Known rows, with every way that one mark hangs from another:
N(G(K(E) V(D))): [ 24   7   5 -24  34  33  14  -8  15  17  19  29  17   6  -7 -58 -23  10
 -18  22]
K(L): [  9  -1 -22  -9  35  24 -26   2  16   0  12  15  11   0  -2 -67 -12   2
 -11  13]
K(E): [ 11  -6   1 -11  45  28  -7  -4  16  -7  16  21  20  -1 -17 -48 -12 -10
 -11  11]
G(V(D)): [ 18  -7  -3 -15  15  33  -6   7   9  19  18  33  -5   3  -3 -56 -26  10
 -18   5]
V(D G): [  8  -4 -11 -17   7  31 -40   6  14  40  24  15  -5  -2 -10 -57 -14  13
  -3  28]
M(V(G(K N))): [  1   5 -16 -17   6  19 -26   1  18  31  21  13  16  -1  -9 -53 -15  18
   2  37]
K(E(F) G(V)): [ 26  13   3 -13  74  29  17   3  11   7   7  16  18  -3 -20 -40 -14 -18
 -21   9]
M(V(D G)): [  0  -9 -15 -11 -15  23 -61   7  19  37  24  16   3  -4  -8 -57 -18  14
   0  35]
G(K N V): [ 24  16  -5 -29  46  28  40   1  13  16  15  37  15   8  -4 -49 -28  14
 -12  11]
G(K(E) N V(D)): [ 31  13   1 -28  51  33  12   8  23  16  16  50  19   5  -9 -43 -37   2
 -12  14]
M(V(G)): [ -5  -5 -16 -10  -2  20 -39  -1  14  28  21   5   8  -3  -9 -57 -11  17
  -1  32]
E(F): [ 16  -2  -6 -13  14  22  -2  -3   9  -3  15   0  -2  -2 -10 -65  -4 -11
 -19  10]
G(K(L) N V(D)): [ 30  17 -16 -27  45  31   0  12  23  22  13  46  12   5   1 -57 -37   9
 -12  15]
M(V(D G(K))): [  4  -1 -12 -15  -8  26 -54   6  21  36  27  17   7  -2  -8 -55 -16  16
   2  38]
V(G(K)): [  6  12  -9 -20  36  30  -4  -6  10  25  25   2   6   2 -11 -54  -1  18
  -1  27]
K(E G L): [ 18  12 -14  -9  85  27 -15   7  21   5   6  21  34  -5 -16 -45 -14 -15
 -10  19]
N(G(K(L))): [ 16  10  -8 -22  31  25  12 -12  15  11  18  14  22   5  -3 -68 -11  12
 -13  29]
M(V(D)): [  5 -15 -10 -11 -20  21 -49   8  20  24  23  26   8  -2  -6 -57 -22   7
  -5  27]
F(E): [  8  -6   7 -13  23  20   3  -9  16  -5  11  14   2   2 -10 -57 -14 -15
 -20  20]
V(D G(N)): [ 11   0 -15 -23   8  26 -30   9  18  46  20  24   1  -1 -10 -55 -22  12
  -2  32]

Rows:
[ 23   8  -6 -24  41  24  30  12  12  40  10  38  17   2 -10 -41 -28   6
 -12  17] -> K(G(N V(D)))
[ 26  19 -14  -7  91  29 -12   8  18   0   0  15  21  -5 -14 -50 -17 -22
 -21   9] -> K(E(F) G(V) L)
[ 21  13  -2 -27  54  24  22  -2  23   3  18  34  32   3 -14 -43 -19  -4
  -5  22] -> G(K(E) N)
[  5   0 -15 -18  -7  22 -47   8  23  42  24  23  11  -2  -8 -54 -22  16
   3  40] -> M(V(D G(K N)))
[ 19  10   2 -24  31  29  34 -12   8  16  18  19  15   8  -3 -62 -17  19
 -18  21] -> N(G(K V))
[ 24  12 -13  -9  83  33 -23  14  21  14   5  33  24  -4 -12 -45 -26 -12
 -15  13] -> K(E G(V(D)) L)
[ 23  10  -6 -23  30  31   5  -5  15  20  17  26  13   6   1 -67 -23  15
 -18  23] -> N(G(K(L) V(D)))
[ 20   5  -2 -18  39  29  19   9   8  33  15  29  11   1 -10 -43 -20   7
 -14  15] -> K(G(V(D)))
[ 16  13 -20 -25  28  30 -37  10  24  42  21  25   7   0  -7 -57 -21  12
   1  35] -> V(D G(K(L) N))
[ 18  -3  -1 -20  10  27  13  -6   9  25  16  25   7   5  -3 -65 -24  15
 -21  20] -> N(G(V(D)))
[ 20  17 -24 -17  68  22  14  12  15  27   1  30  22   1  -4 -51 -27   4
 -13  15] -> K(G(N V) L)
[ 24  15 -23 -18  59  24   0  17  18  34   3  37  19   0  -4 -51 -31   2
 -13  17] -> K(G(N V(D)) L)
[ 13  18 -10 -24  50  26  -1  -4  17  21  17   8  14   0 -16 -50 -10   4
  -3  29] -> V(G(K(E(F)) N))
[ 19  17 -18 -26  47  22   9   2  23   9  15  29  25   4  -4 -57 -20   4
  -4  22] -> G(K(L) N)
[ 26  22 -12 -23  78  30  12   4  22   2   8  39  25   4  -6 -50 -32   1
 -13  10] -> G(K(E L) N V)
[ 17   5 -17  -5  60  26 -42   1  22 -20   6   9  15  -6 -11 -64 -11 -25
 -17   9] -> K(E(F) L)
[ 20  16 -19 -14  86  22  -4   9  25  11   2  30  40  -4 -16 -42 -22 -16
  -8  21] -> K(E G(N) L)
